What can hang from each mark:
K500: K239 K296 K421 K908
K421: K117
K585: K296
K117: K296 K421
K908: K987
K987: K908
K239: K500
K296: K117 K500 K585 K987

Each row was made from one small tree. The marks that hang from a mark follow it in brackets, in the order of their numbers. Every link used is in the known rows. Write each row's tree.
Known rows:
K500[K296[K117] K421 K908]: [ 3.05 -0.22  3.87 -0.18  2.53  1.83  2.07  0.60 -0.79  2.50  1.26 -1.96
 -0.44  3.79 -1.39  2.09 -1.35 -0.96  4.61 -0.84 -1.66 -2.60  1.57  0.19]
K296[K500 K585]: [ 0.92  0.29  0.29  1.19  2.80  1.02 -2.32  0.69 -1.39 -0.97 -0.98  1.60
 -1.74  0.17  0.56 -2.53  0.93 -1.85 -1.80  1.13 -1.78  1.39 -1.96  1.17]
K117[K296[K500[K239]] K421]: [-0.95 -0.83  0.78  7.42  0.68 -0.16  0.50  0.54 -1.01  2.67  1.23 -1.33
 -4.21 -0.72 -0.48 -2.06  2.80 -2.76 -4.51  0.05 -1.71 -1.01 -0.25 -0.35]
K421[K117[K296[K500 K987]]]: [-0.76  0.60  0.46  3.38  1.17  0.29  6.27 -1.00 -1.68  1.36  0.38  0.40
 -4.77 -1.36  1.26 -0.17  3.79  0.15 -4.01 -0.74 -1.58 -1.81 -1.63  0.13]
K117[K296[K987] K421]: [-0.03 -0.24  0.48  5.35 -0.22  0.02  2.16 -0.52 -1.49  2.56  0.81 -2.42
 -2.47 -4.04 -0.56  0.00  2.62 -0.05 -4.22  0.09 -2.58  0.40 -0.54 -0.95]
K239[K500]: [ 2.07  0.26  0.43 -0.08 -0.24  1.18 -0.51 -0.42  0.23  1.45 -0.90  1.84
 -0.73 -1.04  0.14 -1.72  1.02  0.03 -1.36  1.97  0.54 -0.93  0.36  0.22]
K500[K239 K421 K908[K987]]: [-1.44 -0.41  0.29  0.72  0.61  0.12  0.37  0.10 -1.37  1.98 -2.32  0.70
 -3.23 -0.79 -1.83  3.33 -3.24  0.19  2.34  0.27 -2.15 -3.15  1.75 -2.30]
K421[K117[K296]]: [-0.97 -0.04  0.05  1.88  0.07 -0.01  4.25 -0.42 -0.22  0.50  0.99 -0.01
 -2.48 -2.62  0.39  0.69  3.12  0.69 -2.50 -1.68  0.13 -1.91 -0.99 -0.81]
K987[K908]: [ 0.86  0.02 -1.53  1.80 -0.21  0.04  2.20  0.14 -0.35  0.88  1.19  0.96
 -0.96 -0.78 -1.02 -0.57  0.93  0.34 -1.09 -0.13  2.49  0.86 -2.22  0.81]
K117[K296[K585]]: [ 0.20 -0.08 -0.74  1.48  1.54  0.12 -2.39  0.72 -0.87 -0.44  0.49  0.99
 -1.83 -4.00 -1.00 -0.98  3.35  0.09 -2.30 -0.39 -1.79  0.99 -1.82 -0.26]
K117[K296[K987]]: [-0.36  0.19 -0.48  2.06 -0.18 -0.45  2.28 -0.59 -0.86  1.19  0.98 -0.15
 -2.70 -3.27 -0.69  0.85  2.93  1.49 -2.01 -0.69 -1.86 -0.47 -0.48 -0.73]
K296[K987]: [-0.01  0.46 -0.33  0.16  0.05 -0.34  1.41 -0.53 -0.79  1.32 -0.43 -0.42
 -1.26 -1.00 -0.25  1.35  0.26  0.97 -1.18  0.64 -1.23 -0.05 -0.49 -0.28]
K239[K500[K296 K421 K908[K987]]]: [ 4.08  0.13  2.10  1.15  1.53  2.81  0.73 -0.19 -1.11  1.92 -2.84  2.58
 -2.91 -0.34 -1.21  1.14 -1.13  1.60  3.44  1.20 -2.83 -3.57  3.13 -1.09]
K585[K296[K500]]: [ 1.13 -0.06  0.88  1.64  1.24  1.27  2.47  0.74  0.02 -0.58 -0.31 -1.09
 -2.08  3.11  0.17 -1.41  0.71 -1.12 -0.51  0.91  0.24  1.50 -0.72 -0.14]
K908[K987]: [-0.69  0.30 -0.87 -1.65 -0.53 -0.33  1.30 -0.50 -0.60 -0.27 -2.60  1.88
 -1.76 -2.23 -0.31  1.27 -0.76  1.20 -0.97 -0.31 -0.74 -1.21  0.81 -0.92]
K421[K117[K296[K500[K239] K585]]]: [-1.42  0.16 -0.50  2.53  2.47 -0.29  0.35  0.86 -1.67  1.50  0.56  1.39
 -5.53 -1.98  0.19 -0.38  4.29 -2.00 -5.47 -0.28 -1.57 -1.72 -3.01 -0.12]
K239[K500[K421 K908]]: [ 2.62 -0.20  2.28  1.90  1.05  2.51  0.01 -0.41 -0.64  2.00 -1.38  0.87
 -0.89  0.20 -0.36 -1.23 -1.67 -0.36  3.15  2.41 -0.83 -1.51  1.56 -0.48]
K239[K500[K421 K908[K987]]]: [ 2.12  0.04  1.46  0.18  0.54  2.22  1.15 -0.94 -1.31  1.73 -3.97  2.70
 -2.48 -2.04 -0.87  0.25 -2.38  0.94  2.33  2.04 -1.58 -3.00  2.29 -1.52]
K117[K296[K500[K239 K421] K987]]: [-0.96 -0.28  0.22  5.51  1.07  0.19  4.66  0.04 -1.82  2.76  1.13 -0.22
 -5.32 -0.84 -0.43  0.61  0.86 -0.83 -1.10  0.37 -3.03 -1.84 -0.31 -0.52]
K585[K296[K987]]: [ 0.45  0.31 -0.40 -0.32  0.15  0.32  2.96  0.28 -0.33  1.36 -0.04 -2.19
 -1.81 -0.08 -0.72  1.97  0.69  1.23 -1.58  1.07 -0.51  1.58 -1.07 -1.28]
K117[K296[K500 K585] K421]: [ 0.81 -0.41  0.93  6.37  2.60  1.29 -1.47  0.85 -2.07  0.24  0.07 -0.48
 -3.03 -2.70 -0.09 -3.98  3.28 -2.89 -4.83  0.69 -3.11  1.99 -1.97  0.58]
K500[K239 K908]: [-1.10 -0.42  0.56  0.79  0.68 -0.54 -4.15  0.47 -0.18  1.81 -0.11 -0.35
 -1.78  1.53 -1.69  1.97 -0.39 -0.62  0.86  0.33 -0.64 -1.89  0.94 -1.09]
K296[K500]: [ 0.27  0.13  0.93  1.64  0.95  0.62  0.79 -0.01 -0.54 -0.56 -0.44  0.90
 -1.45  2.01  0.91 -2.13  0.17 -1.35  0.02  0.34 -0.49  0.20 -0.13  1.09]
K421[K117[K296[K500[K908]]]]: [-0.48 -0.08  2.02  4.23  2.08  1.00  2.38 -0.62 -1.17 -0.02 -0.11  0.41
 -3.93  0.32  0.06 -1.02  3.25 -0.83 -0.35 -1.38 -1.31 -2.54 -0.40 -0.15]
K117[K296[K500] K421]: [ 0.38 -0.66  1.64  7.60  0.97  0.92  1.98 -0.03 -1.18  0.80  0.63 -1.24
 -2.89 -0.91  0.33 -3.38  2.56 -2.22 -3.20 -0.16 -1.80  0.27 -0.12  0.28]
K296[K117 K585 K987]: [ 0.58  0.92  0.53 -4.25  1.90 -0.17 -0.05  0.06 -1.69  3.11 -0.32  0.18
 -1.33 -1.75 -0.88  1.45  1.31 -0.83 -3.83  0.94 -1.12  0.27 -2.77  0.43]
K585[K296[K500 K987]]: [ 0.70  0.42  0.53  1.27  1.09  0.97  4.00  0.22 -0.81  0.84 -0.66 -1.28
 -3.06  1.89  0.14  0.01  0.98 -0.31 -1.72  1.41 -1.09  1.20 -1.33 -0.28]

Write each row's tree:
[ 1.05  0.53  1.31 -0.71  1.98  0.07  0.22  0.36 -2.39  4.47 -0.23 -2.03
 -1.30 -2.43 -0.63  0.43  0.95 -2.35 -6.45  1.67 -1.91  0.95 -2.68  0.02] | K296[K117[K421] K585 K987]
[ 1.27 -0.05  0.51  0.75  3.33  0.30 -7.74  1.95 -0.85  1.56  0.34  0.36
 -2.58  0.98 -2.29  2.44  1.48 -0.47  0.62  0.09 -3.13 -1.39 -0.26 -0.56] | K500[K239 K296[K585] K908]
[ 0.63  0.29  0.77  1.24  1.57 -0.36 -3.28  0.60 -0.97  3.34  0.84 -0.84
 -3.43  1.91 -1.85  4.35  1.36  0.88  0.83 -0.04 -3.32 -2.87  1.01 -0.98] | K500[K239 K296[K987] K908]
[-0.53  0.20 -0.06  0.05  2.89  0.03 -5.38  0.63 -2.19  0.48 -3.42  3.29
 -5.09 -0.53 -1.44  1.17 -0.02 -1.38 -1.45  0.93 -3.14 -1.88 -0.50 -0.88] | K296[K500[K239 K908[K987]] K585]
[ 0.87 -0.31  1.22  1.70  1.63 -0.03 -4.54  1.19 -0.05  2.13  1.05 -0.52
 -2.15  2.87 -1.63  2.98  0.94  0.01  2.13 -0.66 -2.04 -2.74  1.57 -0.55] | K500[K239 K296 K908]
[-0.05  0.38 -1.17  1.57  1.50 -0.11 -1.11  0.23 -1.71  0.81  0.41  0.79
 -3.05 -5.08 -1.15  0.55  3.57  0.97 -3.67  0.11 -3.04  0.87 -2.36 -0.41] | K117[K296[K585 K987]]
[ 1.24 -0.49  2.06  5.34  3.95  2.39 -0.90  0.76 -2.31 -0.57 -0.32  0.84
 -3.16 -0.74 -0.86 -2.60  0.83 -1.74  1.98  0.49 -3.88  0.36 -0.75  0.12] | K117[K296[K500[K421 K908] K585]]
[ 4.94  0.39  2.63  0.16  2.55  2.06 -2.26  1.15 -1.18  5.07 -0.16 -0.13
 -1.53 -0.99 -0.33 -1.87  2.91 -2.60 -5.21  2.23 -1.41 -0.54 -0.92  0.81] | K239[K500[K296[K117[K421] K585]]]
[ 0.18  0.79 -2.34  2.70  1.54  0.07  4.53  0.05 -2.39  2.32  1.69  1.50
 -4.91 -6.12 -0.58  1.00  4.90  1.27 -6.57 -0.52  0.27  0.18 -5.71  0.07] | K421[K117[K296[K585 K987[K908]]]]
[ 1.38 -0.23  0.08  1.61  2.71  0.95 -1.72  2.33 -1.14  2.36  1.08 -0.12
 -2.12  0.16 -1.01  2.21 -0.39 -0.93  0.65  0.49 -3.09 -0.55 -0.67 -0.37] | K500[K239 K296[K585] K421]
[ 0.88  0.12  0.51  6.82  2.62  0.82  0.06  0.32 -2.91  1.61 -0.06 -0.78
 -4.29 -3.82  0.02 -2.39  3.56 -1.88 -5.97  1.24 -4.11  1.90 -2.57  0.34] | K117[K296[K500 K585 K987] K421]
[ 1.90  0.17  2.62  1.49  1.25  2.58  3.89 -0.69 -1.01  2.27 -1.35  0.57
 -1.68 -0.09  0.56 -0.29 -1.06 -0.22  1.28  1.81 -0.12 -3.26  0.53 -0.89] | K239[K500[K421[K117] K908]]
[ 0.39  0.36  1.89  0.10  0.31 -0.20  3.22 -0.54 -1.49  4.64  0.25 -2.96
 -1.00 -0.68 -0.40  0.80  0.46 -1.82 -4.88  0.87 -0.66 -0.32 -0.89 -0.09] | K296[K117[K421] K987]
[ 2.24  0.32  1.08  1.30  3.14  1.91  3.37  1.47 -1.55  0.90  0.45 -0.32
 -1.38 -0.57  1.12  1.83 -0.08 -0.10 -0.15 -0.01 -2.44 -0.62 -1.73 -0.19] | K500[K296[K585] K421[K117]]
[-0.34 -0.40  0.85  3.46  1.12  0.51  2.69  0.74 -0.93  1.57  0.32 -0.13
 -2.49  2.59  0.53 -0.23 -1.99 -2.33  0.79  1.03 -0.96 -1.31  0.27  0.18] | K296[K500[K239 K421]]
[-2.03 -0.55  0.00  3.19  0.10 -0.19  6.13  0.31 -0.73  2.74  1.83 -1.07
 -3.77 -2.19 -0.06  2.12  0.88 -0.25 -1.69 -1.12 -0.43 -3.05 -0.79 -1.81] | K500[K239 K421[K117[K296]]]
[ 0.30 -0.45  2.44  1.67  1.02  0.29  3.12  1.35 -0.45  4.53  0.82 -3.93
 -3.17  3.67 -0.92 -0.36  0.93 -4.40 -5.41  1.43  0.82 -0.14 -1.04 -0.68] | K585[K296[K117[K421] K500[K239]]]
[ 4.26  0.61  0.38 -0.10  2.36  1.89 -4.18  1.11 -0.44  1.49 -0.47  2.68
 -1.70 -1.42 -0.43 -1.29  2.79  0.07 -1.49  1.86 -1.79 -0.27 -0.56  0.74] | K239[K500[K296[K585]]]
[ 0.26  0.21  2.05 -1.62  3.52  0.13 -4.54  1.05 -1.57  2.88 -0.50  0.92
 -3.28  2.63 -1.64 -0.22  1.11 -3.78 -2.02  0.96 -1.20 -1.64 -1.49  0.64] | K296[K117 K500[K239 K908] K585]
[ 1.44  0.57 -0.35 -1.56  0.26  0.16  6.69  0.28 -0.70  4.23  1.91 -1.62
 -2.69  0.49 -2.18  1.77  1.95  0.34 -3.87  0.66  3.15  0.78 -3.88 -0.10] | K585[K296[K117 K987[K908]]]
[-0.81 -0.35  0.77  3.51  0.33  1.04  7.83 -0.13 -0.91  1.12  1.29 -0.89
 -2.20 -2.33  0.60  0.58  0.73  0.12 -0.35 -1.33 -0.61 -1.77 -0.70 -0.98] | K500[K421[K117[K296]]]
[ 1.26  0.56  1.56 -2.07  2.94  0.61 -0.64  0.60 -1.50  1.11 -0.59  1.00
 -1.54  1.26  0.00 -1.91  1.50 -3.25 -2.81  0.79 -0.57  0.16 -2.28  1.70] | K296[K117 K500 K585]
[ 0.29 -0.22  1.94  1.38  1.58  1.55  4.61 -0.26 -1.21  0.85 -0.24 -1.53
 -0.84  0.77  0.57  1.59 -2.24 -0.19  2.51 -0.06 -0.77 -2.01  0.03 -0.90] | K500[K421[K117] K908]
[ 2.52  0.58  1.38 -2.79  2.69  0.42 -2.11  1.45 -0.74  2.00  0.68  0.20
 -0.92  0.72 -0.81  0.84  2.29 -1.16 -1.41 -0.49 -1.25 -0.29 -1.35  0.94] | K500[K296[K117 K585]]
[-0.49  0.71 -0.93  0.73  1.75 -0.07  2.50 -0.12 -1.99  1.41  0.18  0.46
 -3.81 -5.36  0.14  1.61  4.07  0.75 -5.49 -0.29 -2.30 -0.36 -3.44 -0.80] | K421[K117[K296[K585 K987]]]
[-0.68 -0.68  1.31  2.06  1.08  0.46 -0.52  0.57 -0.69  2.12  0.05 -1.18
 -1.59  1.39 -1.49  2.09 -2.65 -0.85  3.18  0.72 -1.45 -1.94  1.14 -1.47] | K500[K239 K421 K908]
[ 1.07  0.14  2.30  2.22  4.21  2.53  2.18  0.65 -2.57 -0.12 -1.39  0.54
 -2.31  1.03  1.19 -0.92 -1.39 -2.19  0.96  1.12 -2.42 -0.82 -1.94  0.18] | K296[K500[K421[K117] K908] K585]
[-0.89 -0.75  0.73  5.64  0.88  0.41  3.58  0.56 -1.01  1.50  1.52  0.03
 -4.18  0.14 -0.62 -0.90  0.67 -1.83  0.15 -0.18 -1.71 -2.03  0.20 -0.40] | K117[K296[K500[K239 K421]]]
[ 1.46  0.52  3.01 -1.44  2.54  1.21  3.14 -0.07 -1.24  2.42 -0.78 -2.10
 -3.15  4.16 -1.25  0.73  1.01 -1.42 -0.80  0.98 -0.74 -0.48 -0.77 -0.28] | K585[K296[K117 K500[K908] K987]]
[ 1.52  0.22  2.80  1.69  1.35  1.06  6.04  0.31 -1.51  3.98 -0.03 -4.11
 -2.85  2.30 -0.11 -0.63  1.04 -2.92 -5.22  1.85 -0.56  1.28 -1.72 -0.21] | K585[K296[K117[K421] K500 K987]]
[ 1.02  0.03 -1.70  6.66  1.46  0.48  1.40  0.51 -2.76  3.16  1.82 -0.33
 -3.99 -6.36 -1.75 -1.10  4.01 -0.16 -7.05  0.66 -1.34  2.64 -4.53  0.01] | K117[K296[K585 K987[K908]] K421]
[ 1.26  0.77 -2.51  0.96  1.58  0.13  0.02  0.37 -1.98  1.82  0.60  1.60
 -2.43 -3.53 -0.95  0.27  1.84  0.61 -3.96  1.12  0.18  1.90 -4.47  0.80] | K296[K585 K987[K908]]
[ 0.56  0.51 -0.18  3.16  2.59  0.58 -0.29  0.04 -2.25  0.22 -0.05  1.65
 -4.37 -2.90 -0.30 -1.74  3.91 -0.40 -3.37  0.58 -3.60  0.83 -2.46  0.67] | K117[K296[K500 K585 K987]]
[ 1.48  0.37  1.73 -0.15  0.82  2.27  5.13 -1.31 -1.58  2.33 -3.95  2.44
 -3.23 -2.21  0.13  1.48 -1.79  0.92  0.20  1.56 -0.82 -4.23  1.11 -1.97] | K239[K500[K421[K117] K908[K987]]]
[-0.46  0.64 -0.84  0.95  2.52 -0.38 -2.42  0.78 -2.01  1.97 -0.68  1.31
 -4.19 -0.36 -0.15  0.46  1.38 -1.56 -4.31  1.90 -2.84  0.21 -2.55  0.58] | K296[K500[K239] K585 K987]
[ 0.68 -0.29  2.01  2.69  2.17  1.10  2.38  1.03 -1.00  2.96  1.31 -1.84
 -2.79  2.60 -0.42  3.94 -0.87 -0.16  2.41 -0.73 -1.81 -4.11  0.88 -1.21] | K500[K239 K296 K421[K117] K908]
[ 0.15  0.15 -1.96  4.33 -0.15 -0.29  4.01 -0.50 -1.21  2.19  2.25  1.01
 -3.73 -3.94 -1.80  0.30  3.72  1.73 -2.97 -0.87  0.68  0.43 -2.88  0.08] | K117[K296[K987[K908]]]
[-1.11  0.51 -0.27  1.75  0.07 -0.33  5.57 -0.94 -1.20  1.85  0.59 -0.24
 -3.47 -3.47  0.53  2.12  3.56  1.49 -3.95 -1.30 -1.12 -1.82 -1.71 -0.91] | K421[K117[K296[K987]]]
[ 2.92  0.38  2.49 -2.47  3.77  0.97 -4.29  1.33 -1.11  2.17  0.14 -0.08
 -1.02  1.83 -1.78  1.25  1.88 -1.33  0.89 -0.37 -2.12 -1.28 -0.52  0.52] | K500[K296[K117 K585] K908]
[ 0.43 -0.53  0.20  4.88  1.56  0.46 -2.28  0.94 -1.51  1.23  0.63 -1.21
 -1.70 -4.71 -0.76 -2.03  3.01 -1.65 -4.57  0.28 -2.64  2.06 -1.91 -0.51] | K117[K296[K585] K421]
[-0.59  0.13  0.61  3.19  0.44  0.61  9.12 -0.75 -1.74  2.35  0.79 -1.17
 -3.22 -3.47  0.82  2.05  1.05  1.17 -1.72 -0.76 -1.80 -1.68 -1.18 -1.19] | K500[K421[K117[K296[K987]]]]
[ 3.04  0.87 -1.92  1.92  2.54  0.62 -0.57  1.12 -1.85  1.97  1.78  1.36
 -2.91 -2.06 -1.29  1.51  2.88  1.34 -2.34  0.21 -1.15  1.32 -3.81  1.04] | K500[K296[K585 K987[K908]]]
[ 1.66  0.55  1.06  1.84  1.66  1.23  9.05 -0.44 -2.20  4.01  1.39  0.33
 -3.27  1.46 -0.21 -0.98 -0.34 -1.84 -1.20  0.78  1.21 -0.66 -2.85  1.87] | K296[K117 K500[K421] K987[K908]]
[ 2.41  0.08  2.18  2.97  2.32  1.83  1.65  0.27 -1.56  1.89  0.25 -1.47
 -1.67  1.63 -0.65  2.94 -1.24  1.26  4.43  0.18 -3.97 -1.46  1.46 -0.64] | K500[K296[K987] K421 K908]
[ 1.74  0.02  1.52 -1.27  2.92  0.54  0.10  2.21 -1.12  4.25  1.48 -0.50
 -2.01  1.19 -1.20  2.60 -0.06 -2.11 -0.54  0.18 -1.97 -1.73 -1.10 -0.03] | K500[K239 K296[K117 K585] K421]
